Every row comes from one small tree of marks. Brackets hold a mark, then the marks that hang from it, in the order of their numbers. Every link used is in the known rows. Which tree was each row made from?
Known rows
[K99 [K457 [K402 [K495 [K152 K878]] [K912 [K194 K727]]]]]: [ 0.24  0.11  0.21 -0.28  0.21 -0.19  0.02  0.14 -0.17  0.06 -0.34  0.00
  0.03  0.02 -0.28  0.17 -0.21 -0.11 -0.20 -0.05  0.05 -0.18]
[K847 K912]: [-0.65  0.00 -0.18  0.12 -0.44 -0.03  0.03 -0.08  0.40  0.05  0.16  0.16
  0.18  0.15  0.28 -0.46  0.05  0.54  0.11 -0.30  0.01 -0.06]
[K457 [K402 K495 K912]]: [ 0.12  0.01 -0.44  0.03  0.11 -0.03  0.08 -0.07 -0.17  0.19  0.09  0.02
  0.02  0.10  0.10 -0.12 -0.16  0.23  0.03 -0.21 -0.16 -0.03]
[K727 [K194 [K912 [K402 [K457 K99] [K495 K152]]]]]: [ 0.03 -0.20  0.02  0.04  0.02  0.03  0.19  0.00 -0.05 -0.09  0.06  0.00
  0.09 -0.23 -0.06  0.16  0.06  0.10  0.00  0.01  0.05  0.27]
[K194 K727 [K912 [K402 [K457 K99] [K495 [K152 K878]]]]]: [-0.16  0.19  0.45 -0.06  0.15 -0.05  0.11  0.00  0.00 -0.07 -0.16 -0.07
 -0.19 -0.40 -0.04  0.07 -0.19 -0.15 -0.04  0.08  0.03 -0.02]
[K426 [K402 [K457 K99] [K912 K194]]]: [ 0.25 -0.04 -0.24  0.07 -0.01 -0.03  0.06  0.06  0.11  0.19  0.25  0.05
 -0.02  0.20  0.20  0.42  0.09 -0.16  0.21  0.28 -0.17 -0.08]
[K457 K99 [K402 [K495 [K152 K878]] [K912 [K194 K727]]]]: [-0.15  0.14 -0.08 -0.19  0.48 -0.07  0.02  0.14  0.03  0.04 -0.14 -0.09
 -0.17 -0.24  0.02  0.10 -0.31 -0.14  0.07  0.15  0.12 -0.23]
[K495 [K152 K878] [K402 [K457 K99] [K912 [K194 K727]]]]: [ 0.07 -0.05  0.56 -0.06  0.15 -0.10 -0.01  0.02  0.11 -0.17 -0.27 -0.24
 -0.21 -0.23 -0.41  0.02 -0.10 -0.20 -0.06  0.21  0.17 -0.12]
[K402 K457 [K495 [K152 K878]] [K912 K194]]: [ 0.62  0.19  0.25  0.01 -0.07 -0.03 -0.08 -0.12 -0.23 -0.16 -0.21  0.13
 -0.18  0.08  0.00  0.10  0.05 -0.25 -0.23 -0.10  0.03  0.15]
[K152 [K495 [K402 [K457 K99] K912]] K878]: [-0.38 -0.11 -0.04  0.01  0.01  0.07  0.16  0.14  0.08 -0.48  0.03 -0.22
 -0.05 -0.06 -0.26 -0.06 -0.03  0.20 -0.02  0.34 -0.09  0.44]
[K727 [K194 [K912 [K402 [K457 K99] [K495 [K152 K878]]]]]]: [-0.09 -0.15  0.06 -0.06  0.00  0.08  0.19 -0.08 -0.02 -0.21 -0.02  0.01
 -0.05 -0.32 -0.06  0.20  0.01  0.08  0.00  0.08  0.01  0.46]
[K426 [K402 K457 [K495 K152] K912]]: [ 0.68  0.11  0.19  0.25 -0.17 -0.05  0.24 -0.06 -0.14  0.11  0.32  0.14
 -0.12  0.19 -0.10  0.35 -0.03  0.03  0.06 -0.11  0.03  0.02]
[K426 [K402 K495]]: [ 0.03 -0.10 -0.28  0.12 -0.16  0.11  0.10 -0.09  0.09  0.31  0.40  0.09
  0.06  0.22  0.17  0.20  0.03  0.17  0.18 -0.18 -0.15 -0.10]
[K426 K402]: [-0.34 -0.14 -0.23  0.06 -0.18  0.08  0.08 -0.11  0.19  0.32  0.41  0.13
  0.10  0.27  0.16  0.12  0.11  0.24  0.24 -0.07 -0.13 -0.18]
[K402 K457 K912]: [ 0.26  0.06  0.05  0.18 -0.13 -0.06  0.16 -0.11 -0.10  0.04  0.07  0.09
 -0.02  0.25  0.22 -0.08  0.05  0.25 -0.07 -0.09 -0.17  0.16]
[K457 K99 [K402 [K495 K152] [K912 K194]]]: [-0.03  0.09 -0.37 -0.10  0.40 -0.09 -0.10  0.18  0.04  0.11 -0.05  0.03
  0.03 -0.02 -0.05  0.02 -0.15 -0.06  0.09  0.09  0.09 -0.31]
[K912 [K194 K727] [K402 [K457 K99] [K495 K152]]]: [ 0.15  0.10  0.08  0.03  0.25 -0.08 -0.34  0.22  0.15  0.07 -0.20 -0.17
  0.02 -0.08  0.16  0.07  0.02 -0.53 -0.02  0.24  0.18 -0.37]
[K847 [K912 [K194 K727] [K402 [K457 K99] [K495 K152]]]]: [-0.11  0.16  0.02  0.10 -0.15 -0.15 -0.26  0.21  0.38 -0.06 -0.17 -0.06
  0.09 -0.15  0.21 -0.15  0.01 -0.24  0.04  0.07  0.28 -0.28]
[K457 K99 [K402 K495]]: [-0.50 -0.09 -0.67  0.02  0.38 -0.04  0.01  0.09  0.31  0.14  0.04 -0.11
  0.09 -0.04  0.16 -0.16 -0.24  0.31  0.18  0.02 -0.17 -0.22]
[K912 K194 [K402 [K457 K99] [K495 [K152 K878]]]]: [ 0.00  0.12 -0.18 -0.03  0.13  0.01 -0.48  0.04  0.19 -0.10 -0.30  0.00
 -0.05  0.00  0.05  0.08  0.12 -0.45  0.02  0.28  0.06 -0.03]
[K426 [K402 [K457 K99] [K495 K152] [K912 K194]]]: [ 0.58  0.09 -0.01  0.13  0.03 -0.04  0.07  0.11  0.00  0.11  0.20  0.07
 -0.07  0.13 -0.04  0.50  0.03 -0.26  0.10  0.17  0.04 -0.13]
[K727 [K194 K912]]: [-0.33 -0.36 -0.01 -0.09 -0.17  0.11  0.36 -0.17 -0.10  0.07  0.24  0.08
  0.16 -0.06  0.14 -0.05  0.13  0.42 -0.02 -0.30 -0.15  0.21]

Write each row's tree
[-0.26  0.17 -0.26 -0.07  0.36 -0.03  0.10  0.03  0.10 -0.01 -0.03  0.04
 -0.15 -0.13 -0.11  0.04 -0.32  0.23  0.14  0.09  0.05  0.02]
[K457 K99 [K402 [K495 [K152 K878]] K912]]
[ 0.06 -0.16  0.16 -0.07 -0.18  0.08  0.14 -0.20 -0.21 -0.19 -0.02  0.08
 -0.03 -0.25 -0.10  0.12  0.07  0.05 -0.08 -0.12 -0.01  0.47]
[K727 [K194 [K912 [K402 K457 [K495 [K152 K878]]]]]]
[ 0.45  0.07 -0.16  0.22  0.12 -0.02  0.22  0.07  0.01 -0.01  0.04 -0.02
 -0.10  0.12  0.24  0.12 -0.07  0.21 -0.04  0.05 -0.20  0.21]
[K402 [K457 K99] K495 K912]
[-0.34 -0.01 -0.37  0.13  0.08  0.00 -0.23  0.03  0.34  0.05 -0.01 -0.04
  0.08  0.13  0.25 -0.10  0.10  0.07  0.19  0.30 -0.12  0.01]
[K912 [K402 [K457 K99]]]
[ 0.13 -0.25  0.17 -0.10 -0.07  0.00 -0.04 -0.04 -0.12  0.23 -0.02 -0.20
  0.05  0.03 -0.11 -0.15  0.08 -0.13 -0.04 -0.11 -0.03 -0.26]
[K495 [K402 [K912 [K194 K727]]]]
[-0.56 -0.20  0.00  0.01 -0.18  0.09  0.00  0.00  0.12 -0.50  0.00 -0.25
  0.05 -0.01 -0.26 -0.26  0.02  0.20 -0.08  0.09 -0.12  0.29]
[K152 [K495 [K402 K457]] K878]
[ 0.08  0.06 -0.13  0.09 -0.35 -0.11 -0.28  0.07  0.19  0.02 -0.15 -0.09
  0.12 -0.04  0.40 -0.24  0.05 -0.28 -0.03 -0.11  0.04 -0.14]
[K847 [K912 [K194 K727] [K402 K457 K495]]]
[-0.15  0.16  0.45 -0.10 -0.02  0.01  0.06 -0.02 -0.20  0.21  0.04  0.07
  0.03 -0.21 -0.03 -0.07 -0.05 -0.11 -0.04 -0.23  0.14 -0.27]
[K194 K727 [K912 [K402 [K495 K152]]]]
[ 0.47  0.04  0.06 -0.07  0.03  0.04  0.02  0.04 -0.28  0.26  0.02  0.00
  0.02  0.12  0.36  0.06  0.02 -0.20 -0.15 -0.19 -0.06 -0.16]
[K402 K495 [K912 [K194 K727]]]
[-0.81 -0.22 -0.09 -0.10 -0.16  0.19 -0.02  0.01  0.13 -0.35  0.10 -0.15
  0.11  0.01 -0.27 -0.29  0.08  0.26 -0.01  0.07 -0.06  0.21]
[K152 [K495 K402] K878]
[ 0.50  0.23  0.33  0.14 -0.08 -0.03  0.13 -0.14 -0.19 -0.19 -0.09  0.13
 -0.23  0.07 -0.04  0.04 -0.08  0.12 -0.18 -0.16  0.04  0.29]
[K402 K457 [K495 [K152 K878]] K912]
[ 0.22 -0.10  0.51  0.05  0.15 -0.15  0.00  0.11  0.06 -0.01 -0.16 -0.26
 -0.07 -0.12 -0.38 -0.04 -0.04 -0.19 -0.04  0.14  0.21 -0.34]
[K495 K152 [K402 [K457 K99] [K912 [K194 K727]]]]
[-0.29  0.15  0.16 -0.16 -0.16  0.12 -0.10 -0.19 -0.16  0.04 -0.03  0.26
 -0.03 -0.11 -0.17 -0.07  0.05 -0.04 -0.01 -0.17  0.00  0.06]
[K194 [K912 [K402 [K495 [K152 K878]]]]]
[-0.17 -0.19  0.10 -0.18 -0.15  0.16  0.12 -0.20 -0.22 -0.04  0.06  0.16
  0.03 -0.21 -0.09  0.08  0.10  0.10 -0.01 -0.16  0.05  0.39]
[K727 [K194 [K912 [K402 [K495 [K152 K878]]]]]]
[ 0.12  0.09 -0.23  0.03  0.14 -0.02 -0.49  0.13  0.19  0.02 -0.19 -0.01
  0.10  0.09  0.07  0.03  0.17 -0.45  0.02  0.23  0.10 -0.20]
[K912 K194 [K402 [K457 K99] [K495 K152]]]
[ 0.32 -0.21  0.10  0.16 -0.19 -0.06  0.10 -0.15 -0.06  0.01  0.00 -0.17
 -0.01  0.12 -0.25 -0.20  0.04  0.20 -0.05 -0.12 -0.16  0.08]
[K495 [K402 K457 K912]]
[-0.04  0.16  0.22 -0.04 -0.17  0.01 -0.06 -0.20 -0.17 -0.10 -0.14  0.17
 -0.07 -0.14 -0.17 -0.05  0.01 -0.09 -0.07 -0.15 -0.05  0.14]
[K194 [K912 [K402 K457 [K495 [K152 K878]]]]]
[-0.18 -0.18 -0.10  0.13  0.00  0.01  0.15  0.24  0.06 -0.31  0.16 -0.25
  0.13  0.07 -0.24 -0.12  0.04  0.21 -0.03  0.26 -0.04  0.18]
[K152 [K495 [K402 [K457 K99] K912]]]
[ 0.19  0.23  0.24 -0.02 -0.07  0.09  0.10 -0.14 -0.18  0.00  0.03  0.25
 -0.15  0.10 -0.05  0.01 -0.03  0.19 -0.09 -0.20  0.09  0.20]
[K402 [K495 [K152 K878]] K912]
[-0.12 -0.03 -0.22 -0.17  0.20 -0.11 -0.03  0.02 -0.14  0.27  0.00 -0.06
  0.07  0.01  0.22 -0.14 -0.12 -0.09  0.05 -0.06 -0.08 -0.36]
[K457 [K402 [K912 [K194 K727]]]]
[-0.27 -0.16 -0.11 -0.09  0.00  0.07 -0.02  0.17  0.02 -0.47 -0.07 -0.22
 -0.01 -0.04 -0.22 -0.03  0.08 -0.09 -0.06  0.38 -0.08  0.32]
[K152 [K495 [K402 [K457 K99] [K912 K194]]] K878]
[ 0.07  0.03  0.11 -0.11  0.00  0.03 -0.01  0.01 -0.17  0.29  0.04  0.07
  0.06  0.15  0.38 -0.05  0.10 -0.12 -0.04 -0.06 -0.04 -0.24]
[K402 [K912 [K194 K727]]]
[ 0.32  0.18  0.19  0.09 -0.06  0.04  0.10 -0.05 -0.19  0.14  0.14  0.24
 -0.02  0.20 -0.04 -0.02  0.02  0.22 -0.09 -0.27  0.14 -0.01]
[K402 [K495 K152] K912]
[ 0.01  0.06 -0.23 -0.10 -0.05  0.08 -0.58  0.01 -0.02  0.21 -0.10  0.18
  0.17  0.20  0.06 -0.10  0.28 -0.41  0.02 -0.04  0.18 -0.28]
[K912 K194 [K402 [K495 K152]]]
